Each row was made from one small tree. The marks that hang from a mark follow it in brackets, in the order of their numbers. Every link used is in the known rows. Write each row's tree.
Known rows
q_541(q_269(q_914)): [-20.3 -10.2  -3.9 -17.7   0.7  -8.3   1.4   7.8 -25.7   8.3 -21.8 -11.0
   3.1  -0.2 -19.6   3.4  -2.1  -0.3 -25.7  17.3  -3.6  -5.8   0.1   9.6
 -21.3  18.6 -15.7  27.7   0.5  -2.3  14.1   4.9 -11.9  -0.2 -29.3  -7.1]
q_897(q_674(q_914(q_536))): [  2.5  -0.5  -8.3 -10.6  33.9  -7.1 -20.9 -36.2   4.4  -5.4 -42.1 -12.7
 -33.7  -0.9 -12.2  -6.7   1.1  15.0   0.4   3.2  19.8   4.8  -5.8  -9.7
 -10.9   2.7 -10.4  10.9   0.0  33.0  29.5 -15.4   0.8  14.4 -25.8   4.9]
q_674(q_914(q_291 q_536)): [-13.6   9.7  -7.3   0.6 -29.4  -7.0 -12.7 -24.4  -9.9  -6.5 -19.7 -29.2
 -26.2  -5.9   0.7 -14.2  -1.7   3.5   8.4   8.1   5.8  -1.9   5.8 -22.9
   0.6 -11.2   6.4 -15.8   6.6  37.6 -12.9 -22.0  17.1  13.6 -15.8  12.7]
q_790(q_541(q_269(q_291 q_914(q_674)) q_536)): [ 22.7  -2.0  14.4 -18.0   7.0   0.2  29.7  16.0  -7.2   7.2  39.0  17.0
  43.8   5.9 -34.3  11.3  -4.3   2.8  -2.0   0.3  -6.2 -19.7   4.3  -1.7
 -11.7  13.1  -6.0  18.6 -14.2 -23.2  26.0  13.3 -19.5 -37.1  14.2  -2.8]
q_897(q_674(q_914(q_291))): [-18.4   0.4  -3.2  10.2  55.6 -15.2  -3.0 -27.6  33.3  -5.5 -12.5  -5.1
 -24.1  -8.3 -20.2   9.5   1.0   9.9   1.3 -12.9  14.8   2.5 -10.0 -18.2
 -26.7  10.4  -3.2   0.3  12.7  26.6  13.7 -45.6 -10.5   6.5 -47.9   0.2]
q_749(q_541 q_914(q_291(q_269) q_674)): [ -5.2   3.0  -0.1  39.4   8.1   2.7 -15.9  19.3  42.8  -7.2  14.0  26.6
  11.1   9.0   0.0   1.8  -1.6  10.9   3.4 -17.6   2.3  26.6 -22.2  -3.3
   0.3 -12.7  30.5 -31.6  20.1  -4.4 -37.0 -28.9   0.3  27.8  -0.6  10.0]
q_749(q_541 q_914(q_536)): [ 17.1   4.1  -5.8   4.4 -33.2  18.5 -14.0  -1.3  36.2 -13.2 -13.7 -18.8
  -2.7  22.9  10.7 -16.8   0.7  17.8  35.4  -8.9  -1.6  18.4   3.6  -5.5
   8.1   5.0   1.8  -6.2  13.6  14.2 -13.3  -1.1  43.6  36.4  -9.4  29.4]
q_749(q_541(q_269) q_914(q_536)): [  6.4   6.4  -0.4  15.6 -30.8  16.1 -19.9  30.7  34.0  -5.6  -2.7 -15.9
  -0.2  20.3  12.6 -17.4  -0.5  13.3  25.4 -10.2 -12.9  31.9  -5.0  24.7
  14.7   9.8  14.3 -18.1   4.8   3.5  -9.6  14.9  38.5  25.9   1.9  44.9]
q_790(q_541(q_269(q_914(q_291)))): [-22.2   2.6   0.9 -10.4 -16.7  -0.9  15.6  19.1 -14.2   1.9   9.9  -7.4
  32.7  -7.3 -18.6  12.4  -0.4   7.0 -21.6   3.8 -15.6  -2.5   0.7  -6.6
 -20.5  36.5  -0.3  10.3  -3.8 -13.8 -10.0  -2.6  -9.5  -5.7 -38.5  -5.8]
q_790(q_541(q_269 q_536)): [  2.3  -7.2   6.2 -26.8 -49.7  10.4  29.3   9.3 -32.5   7.8   4.9 -18.3
  11.9  -9.6  12.1   3.3   1.1  -9.9  -5.5  -3.0 -16.0  -3.6  -4.2   5.4
  11.2  41.8  -4.4  11.2 -19.0 -12.0  20.1  14.7 -13.1 -18.5 -18.4  24.5]
q_749(q_541(q_269 q_536) q_914(q_291)): [  8.1   9.1  20.4  36.5 -33.7  14.2  13.7  36.1  53.8   2.9  36.9  -8.7
  -0.1  15.3  34.6  -2.3   0.4   6.5  32.1 -29.4 -18.8  10.5  -3.6  18.7
   4.3   7.8  21.8 -19.4   8.6 -11.0 -11.2  -4.6  27.5  11.7  18.1  61.6]
q_541(q_269(q_291 q_914) q_536 q_790): [ 18.1 -11.7  12.2 -10.4  44.6  -1.7  26.1  -8.3  17.1  11.5  33.4   0.7
   8.4  -6.6   1.2   8.3  -4.1 -25.0   9.9  -0.9 -14.9 -36.3  23.9  14.6
   2.7  14.8 -35.9  44.2  -7.0 -20.5  18.4  24.3 -22.1 -71.2  34.5  -6.4]
q_790(q_541(q_536)): [ 11.6  -7.5  -2.4 -36.6 -47.7  11.6  35.9 -27.2 -27.5  -0.7  -8.3 -18.3
  11.5  -8.5   8.7   8.0   1.7  -6.5   7.1  -3.2  -7.4 -11.1   3.3 -23.3
  10.4  34.4 -16.5  21.9 -10.3   0.8  10.6  -2.5  -6.8  -5.9 -26.4   6.2]
q_749(q_914(q_536 q_674)): [ -1.1   1.1 -21.7  -8.0 -10.0  -2.1  -5.0 -13.1 -22.7  -7.6 -19.8  10.7
 -10.1  11.2 -15.2  -2.5  -1.1   9.2  12.2   6.7  14.1   2.2 -10.0 -15.7
  -6.3 -18.3   2.2 -18.2   3.9  23.7  16.6  -4.6   9.0  38.3  13.8  -4.4]
q_749(q_541(q_269(q_291) q_536 q_790) q_914): [ 35.0  -4.6  13.2  23.8  39.7  18.6  16.0  10.0  84.3   0.3  65.7   0.3
  15.3  14.0  16.5  -1.2  -6.7  -8.8  45.6 -32.4 -25.3   5.3   4.8  22.9
  22.5  23.4 -10.9  13.2   6.8 -18.9   0.3  15.9   5.6 -45.9  27.1  46.1]
q_749(q_914(q_536)): [ -7.7  -1.4 -16.8  -8.2 -38.2   7.4  -5.3 -20.3 -11.0  -9.8 -37.6 -16.5
 -18.4   8.9 -10.0 -12.6   0.6   7.8  17.6   4.2   3.2  -7.3   7.9 -16.9
  -3.6   4.2  -8.2  -2.8   8.9  23.8   9.0   0.0  27.3  36.1   0.6  10.4]
q_749(q_914(q_291(q_269) q_536 q_674)): [-21.0   7.1 -10.6  25.5 -33.4  -1.6 -18.9   3.6 -22.0  -7.3 -29.8  22.4
 -22.2  -1.7   0.5  -8.9   2.9   3.9  -3.9   6.6   8.1   0.2  -7.3  -7.8
   0.0 -31.6  33.4 -38.8   5.6   7.2 -11.4  -8.3   7.9  42.7  33.1 -10.6]
q_897(q_674): [-16.6 -12.6  -7.2 -16.3  39.5  -6.8   4.8 -38.5  16.0  -4.3 -39.3  -3.8
 -23.7 -13.7 -11.8   7.3   5.9  -6.1 -14.5  -7.7  20.0   6.4  -6.6 -11.5
 -16.6  19.5 -26.8  18.5   5.1  14.1  43.7 -19.5  -9.0  16.1 -56.6 -26.6]
q_897(q_674(q_914)): [ -5.7  -7.5 -12.2  -9.5  67.6 -14.5 -11.0 -38.7  18.2  -3.5 -28.9  -4.9
 -22.6  -2.4 -27.2   7.5  -2.4  13.7  -3.6  -5.9  17.0   7.3 -15.5 -13.7
 -22.1  16.9 -15.8  21.9   8.9  31.3  24.7 -35.1 -19.8   9.4 -51.6   2.8]

Which tree is each row?
[ -4.9  11.6   2.7  37.9 -53.9  18.9 -25.7  13.8  35.4 -13.5 -24.9  -7.1
 -13.5   9.3  23.0 -24.6   4.1  10.1  21.9  -8.4  -4.3  17.9   3.1   2.2
  18.1  -8.0  28.8 -28.3  16.3  -1.4 -42.9  -8.6  39.9  39.8   9.7  31.3]  q_749(q_541 q_914(q_291(q_269) q_536))
[-32.3  -2.0   3.4   0.0 -15.0 -12.8   3.6  17.8  -7.8   6.5  -5.0 -11.5
   6.0 -10.2 -12.4   9.3   0.0  -2.6 -21.7   8.2  -5.0 -10.2   7.8   5.4
 -25.7   7.4  -3.3   5.3   2.9  -4.3   1.6  -3.0  -3.8   5.6 -22.8  -8.4]  q_541(q_269(q_914(q_291)))
[ -3.6   2.1   3.9 -16.4 -22.2   2.9   2.7   6.6  -0.6  -4.4   4.4 -11.7
  34.3   0.3 -46.8  -8.5  -1.2   5.9  -3.5   7.6 -11.6  -6.5  17.1  -2.2
  -7.8  23.4  -5.7  15.2  -6.6 -10.5  19.1  23.8  13.5 -24.4 -11.1 -11.9]  q_790(q_541(q_269(q_291 q_914(q_536))))
[-10.0  -5.6  -7.6 -19.8 -44.3   2.9 -27.1 -13.3 -48.8   0.9 -86.2 -11.3
 -19.2  -4.7  -2.0 -18.8   2.1   0.5 -32.2  31.7   6.3 -12.6  20.5   0.1
  -1.1  -5.6  -3.2  26.9  -0.7  -1.4 -12.0   5.9   2.2  19.3   1.5 -21.9]  q_291(q_269(q_914(q_536)))
[ 14.4   2.2  -4.9 -13.1  22.3 -13.3  -3.3 -23.0   2.3  -6.6  -8.6  13.5
  11.0   6.3 -47.0  -4.2  -0.9   4.4   2.5  14.0  23.1 -21.0  20.8 -25.1
 -17.9 -32.3 -14.3   9.3   5.1   8.1  31.9   3.1  13.1  -7.4  16.4 -50.6]  q_269(q_291 q_914(q_536 q_674))
[-22.6   8.3   5.3  -1.5 -37.0  -6.8  -7.0  18.1 -24.9   4.2 -26.0 -16.9
  -8.3  -6.6  -0.5  -8.3   4.2  -1.8 -17.8  18.8  -0.7  -9.9  14.9   7.6
 -11.3  -8.8   5.0  -6.9  -4.8  -3.6   0.5  15.4  18.2  13.2   1.2 -12.2]  q_541(q_269(q_914(q_291 q_536)))
[-35.5  -6.6  -7.4  12.6 -13.7 -12.7  -1.8  -5.1 -31.2  -1.1 -18.4  24.1
 -11.2 -22.1   3.3   6.0   3.4 -21.9 -35.4   5.5  17.4  13.3 -15.7  -8.3
   4.6 -25.9  17.0 -26.6   5.8   3.4  -5.9 -22.9 -27.7  11.5 -20.1 -43.5]  q_914(q_291(q_269) q_674)
[-18.6   5.3   2.3  18.7  17.3  -6.3 -34.3 -19.5   7.2  -4.1 -51.1  -1.6
 -44.1 -11.2  -3.4 -13.6   3.7   9.3 -11.4   0.2  18.3   6.7  -4.1  -1.4
  -6.9 -10.5  17.4  -8.8   1.7  15.5   1.9 -24.5   1.5  22.5 -13.8   2.2]  q_897(q_674(q_914(q_291(q_269) q_536)))
[  7.2  -4.4  11.5 -20.8 -32.1   0.9  16.8  14.5 -31.5  16.4 -19.5 -13.8
  -7.5   3.3  13.1   3.2   0.3  -5.6 -10.4  10.1  -6.2 -29.0  10.9  13.3
 -10.6  10.1 -13.6  30.2 -10.7 -12.7  20.5  10.2  -8.0  -8.0  13.0  18.0]  q_541(q_269(q_914) q_536)
[ -4.9  10.9  -3.5  -8.1  -3.1 -10.4  -3.4  -4.4 -34.6  -4.5 -10.1   7.3
  -3.7   0.3  -6.1   4.9   5.2   7.6 -11.0  13.5  21.9 -20.8   6.0 -25.1
 -18.7 -38.0   3.2 -16.8   0.6   7.4  -5.6  -8.7  11.2  23.8  13.8 -46.5]  q_269(q_914(q_291 q_536 q_674))
[  5.8  -4.9  -4.4  -6.3  69.2 -11.5  -2.3  -7.7  -0.2   2.0  37.7  18.2
  15.8  -5.7 -22.4   6.4  -4.0 -17.4  -8.7  12.6   1.2  -6.7   8.0  12.2
   4.8 -19.6 -20.4  11.0  -9.0 -11.2  20.6  34.2 -16.7 -53.3  32.1 -50.6]  q_541(q_269(q_291 q_914(q_536 q_674)) q_790)
[  7.4  -6.0  12.9 -14.2 -37.8   8.2  34.3   0.1   4.0   3.8  24.7 -10.5
  22.3  -8.0 -18.0  -2.5  -0.7 -16.5   6.5 -13.4 -14.5  -3.9   7.1   2.0
   9.0  33.8 -11.5  16.0 -11.6 -16.0  41.0  11.1  -5.9 -41.6 -14.7  11.3]  q_790(q_541(q_269(q_291) q_536))
[-22.2   4.6  -7.5  11.4 -50.1  -5.6 -29.1 -15.5 -24.5  -3.6 -50.2 -15.4
 -34.7 -12.7   2.8 -22.4  -2.6  -2.2  -6.8  17.3   7.3   4.8   3.5  -7.8
  10.3 -14.2  21.0 -13.8   4.1  24.0 -28.8 -17.2   4.9   9.0  -5.2  16.6]  q_674(q_914(q_291(q_269) q_536))
[ 18.1  -1.4   9.9  33.5  11.5  20.8   6.9   1.3  47.1  -2.6  23.8   5.0
  -8.2   0.4  48.6   1.7   0.4  -5.7  23.4 -22.6 -23.4  -1.1   1.7   9.3
  25.3   5.3   7.1  -0.7  11.3 -18.5 -56.2 -11.2   5.4  -2.5  27.9  36.8]  q_749(q_541(q_536 q_790) q_914(q_291(q_269)))
[  4.4   3.6   0.4 -14.5   9.4  -4.7   2.4   9.8  -8.1  -1.8  23.1  12.2
  38.8   5.0 -51.5  -1.3  -2.4   7.1  -5.6   8.4  -0.8   0.0   2.4  -3.4
 -10.3   7.8   1.2   1.9 -12.2 -11.2  24.5  21.9  -0.9 -25.3  -1.5 -28.4]  q_790(q_541(q_269(q_291 q_914(q_536 q_674))))
[-13.1 -13.6 -13.7 -13.1  13.9 -12.5 -14.3  -6.9 -48.5   4.4 -49.8  22.0
  -0.9  -4.4 -24.1   4.2  -1.8   1.8 -42.9  23.0  16.4  -6.8  -4.7  -5.4
 -13.9 -10.1  -3.3  25.3   3.3  -4.0  -8.6 -14.9 -31.4  13.3  -8.3 -35.1]  q_291(q_269(q_914(q_674)))
[ 24.6 -11.1  10.8 -10.4  73.8  -8.9  25.3  -0.8   4.6  12.7  57.0  22.9
  16.1  -4.2  -3.3  16.8  -5.1 -21.9  -0.9  -0.6  -2.2 -31.0   4.7  14.1
   0.5 -10.9 -27.8  27.1 -11.1 -23.4  23.0  22.8 -33.6 -68.1  48.7 -22.0]  q_541(q_269(q_291 q_914(q_674)) q_536 q_790)
[-15.6   9.0   4.5 -12.9 -44.5   5.0   1.0  18.1 -28.7  -0.8   0.4 -13.6
  21.2  -6.2  -7.6  -1.5   4.4   7.9 -15.4  12.2 -13.5  -9.5   9.0  -2.4
 -10.1  22.3   7.1  -3.3 -11.6 -12.4  -9.3  15.3  12.2   5.6 -15.6  -6.4]  q_790(q_541(q_269(q_914(q_291 q_536))))
[ 13.3 -11.7   5.9 -22.8  28.2  -0.1  23.2   0.4 -34.0  16.7  17.2  -6.6
  -4.4  -7.1  32.4  16.2  -2.9 -16.9 -10.3   7.0 -15.7 -29.5   7.8  17.7
   7.0  17.9 -30.6  43.2 -15.2 -17.3  -2.8  22.7 -28.9 -39.4  24.5   7.0]  q_541(q_269(q_914) q_536 q_790)
[-22.3   3.8  -4.4  10.9 -45.7  -6.6 -17.0  -9.3 -46.8  -3.1 -38.7  15.1
 -28.3 -20.8  18.1  -9.7   7.1 -19.9 -28.4  14.4  23.1  16.3  -6.8  -5.9
  18.2 -43.6  23.2 -39.3  -4.9   6.1  -1.8   0.3  -0.1  23.3  12.9 -41.1]  q_914(q_291(q_269) q_536 q_674)
[ 19.7   5.7  25.5  10.0 -25.1   8.2  12.0  31.6  22.1   9.5  20.4 -14.7
  10.3   7.1  33.9   1.7   3.2   2.5   6.4 -11.2  -9.9  -2.6   8.4  17.1
   0.6   3.4   5.5   5.0   0.0 -20.6 -18.4  -0.1  11.8  -5.1   1.1  29.1]  q_749(q_541(q_269(q_914(q_291)) q_536))
[ 45.7  -4.3  17.7   1.9  73.7   4.2  17.8   9.9  48.6   6.9  73.3  20.3
  32.1   7.0   8.5  12.2  -4.9  -9.0  16.0 -16.9  -6.4  -1.1   2.2  18.1
  14.8  -8.5 -18.0  21.9  -3.4 -26.7  -2.5  19.5 -16.7 -60.1  29.8  -1.6]  q_749(q_541(q_269(q_291 q_914(q_674)) q_536 q_790))
[-30.0  -4.0  -7.7  13.3 -11.2 -10.4 -13.3 -15.6  -1.1  -0.1 -33.1  -9.8
 -20.3 -14.0 -14.7 -10.3  -6.2  -2.8 -12.7   7.0   1.6   5.3  -3.5 -11.7
  -3.6   2.8  12.2  -2.3  12.3  24.1 -29.5 -34.0 -18.5   2.3 -32.8  13.3]  q_674(q_914(q_291(q_269)))
[ 23.0   0.2  10.4  14.7 -28.0  15.0   7.7  30.9  39.4   5.2  18.9  -9.9
   3.2  23.1  24.8  -7.4  -2.9   9.6  28.7 -21.8 -20.2  11.5  -9.6  23.4
   8.0  22.5   8.5   0.8   4.3  -6.9   0.7   4.3  13.6   6.1   9.2  67.4]  q_749(q_541(q_269 q_536) q_914)
[-16.9   8.1  -7.1  -1.3 -33.6 -11.5   0.9 -15.0 -32.5  -7.1  -4.1   2.2
 -16.7 -15.3  13.1   2.4   6.5 -15.3  -7.7   4.0  22.8  11.4  -3.0 -20.7
   7.1 -42.8   8.9 -42.7  -3.2  18.0  16.9  -6.3   8.0  25.3   2.6 -44.4]  q_914(q_291 q_536 q_674)
[-33.2   2.3  -1.1   8.5 -82.7   3.3 -20.0 -15.8 -32.2  -3.9 -64.7 -15.2
 -38.4 -25.4  24.7 -23.1   7.9 -20.4 -19.9  16.4   8.6   8.3  14.1  -3.6
  21.7 -20.5  15.0 -20.0  -0.1   3.4  -6.1  -0.6  18.6  26.2  -6.7 -23.9]  q_914(q_291(q_269) q_536)
[-10.7  11.4   1.4 -10.6 -17.5  -5.4   2.3  27.2 -42.1   1.2  21.2   7.5
  28.0  -3.0 -10.7   9.5   1.7  13.0 -22.1   9.9  -4.3   0.4  -3.5  -4.3
  -8.2   2.6  12.5 -14.1 -14.5 -12.2  -7.6  11.9  -1.4   4.7  -7.6 -18.8]  q_790(q_541(q_269(q_914(q_291 q_536 q_674))))
[  0.3  -5.2 -11.9 -22.0  49.0 -11.6 -10.2   3.3 -46.7   6.4  17.6  10.6
   4.3  -6.2   8.2  14.6  -2.2  -9.3 -22.2  18.0   1.3   1.9  -4.7  15.8
   9.3 -12.5 -17.6   6.4 -15.2  -5.4  -2.1  33.5 -25.7 -20.7  23.1 -37.4]  q_541(q_269(q_914(q_536 q_674)) q_790)
[ 11.7  -3.4   6.2 -21.2  -1.1  -9.7  13.5  20.8 -47.2  17.8   9.6  12.8
   0.5   6.5   4.8   9.7  -2.3  -1.5 -17.9   8.8   4.4 -21.2  -4.8  15.3
 -10.0 -10.5  -5.3  15.4 -14.6 -13.2  22.3  11.4 -24.4  -8.8  25.1   3.6]  q_541(q_269(q_914(q_674)) q_536)
[  7.3  11.2  -0.6  36.7  37.8   5.5 -14.2  26.8  34.7  -5.4  68.9  19.0
   8.0   8.6  39.1   8.0   0.1   3.3  21.5 -18.2  -9.5  35.3 -17.1  20.7
  22.8 -21.2  22.1 -43.7   1.2  -6.7 -31.7  16.1   9.2   3.2  33.9   9.4]  q_749(q_541(q_269 q_790) q_914(q_291 q_536 q_674))
[ 16.2  10.3  -4.0  25.9  42.0   8.2  -3.3   0.1  40.8 -14.1  56.7  15.4
   6.3   7.6  31.5   8.0   0.4   5.7  31.1 -18.9  -2.6  21.3 -10.1  -8.3
  18.3 -23.3   8.9 -38.1  10.5   4.2 -39.1  -2.0  18.3  14.2  24.8  -8.2]  q_749(q_541(q_790) q_914(q_291 q_536 q_674))
[ 21.6  -0.8 -10.7  -0.2  17.8  17.5  -7.9 -15.6  36.5 -13.0  15.8 -10.6
   1.8  14.6  29.4  -5.4  -1.4   6.5  36.3 -12.1 -15.1  14.6   1.1  -2.7
  26.0  14.6 -14.9   3.3  10.8   8.7 -28.4   8.4  23.4   5.7   7.0  15.8]  q_749(q_541(q_790) q_914(q_536))
[ 14.3  -3.1 -10.9   8.9  32.0   2.0   0.9  -2.5  38.9  -7.9  30.2  17.7
  20.5  25.5 -12.4   9.8  -4.3  19.3  21.7 -16.6   7.7  28.1 -22.4  -8.6
  -5.1   4.8   2.8 -13.7  18.2  13.4 -10.0 -18.7   1.5  25.8 -19.3  13.7]  q_749(q_541 q_914(q_674))
[ 42.5  -3.8  11.7  26.8  69.5   7.8  13.3  15.2  69.9   2.1  87.7  28.6
  25.4  18.1   4.5  10.1  -7.5  -6.9  39.0 -30.9 -14.3  12.2 -11.4  21.4
  18.9   1.1  -1.9  -3.0   2.5 -16.7   4.9  13.6 -12.6 -40.0  42.1  23.2]  q_749(q_541(q_269(q_291) q_536 q_790) q_914(q_674))
[ -8.6   7.4  -0.7   6.7  25.6  -8.2 -15.0 -26.1  17.6  -6.4 -30.7  -8.1
 -33.7  -6.0  -5.7  -4.3   4.1  11.1   9.0  -6.6  19.8   0.9  -4.8 -13.0
 -18.0  -6.1   3.8 -10.3   3.1  28.2  16.1 -29.0   8.6  21.6 -25.1   1.9]  q_897(q_674(q_914(q_291 q_536)))
[ 14.3  -2.0   5.2 -30.4  -3.9  -2.0  24.3  22.3 -46.9  11.9  21.2  10.6
  30.5   5.6  -6.5  14.1  -1.9  10.9 -13.9   5.3  -8.9 -17.5  -9.5   2.5
  -8.8  20.6   0.0  14.5 -22.6 -19.8   5.5  10.5 -24.2 -11.8   6.8   4.4]  q_790(q_541(q_269(q_914(q_674)) q_536))
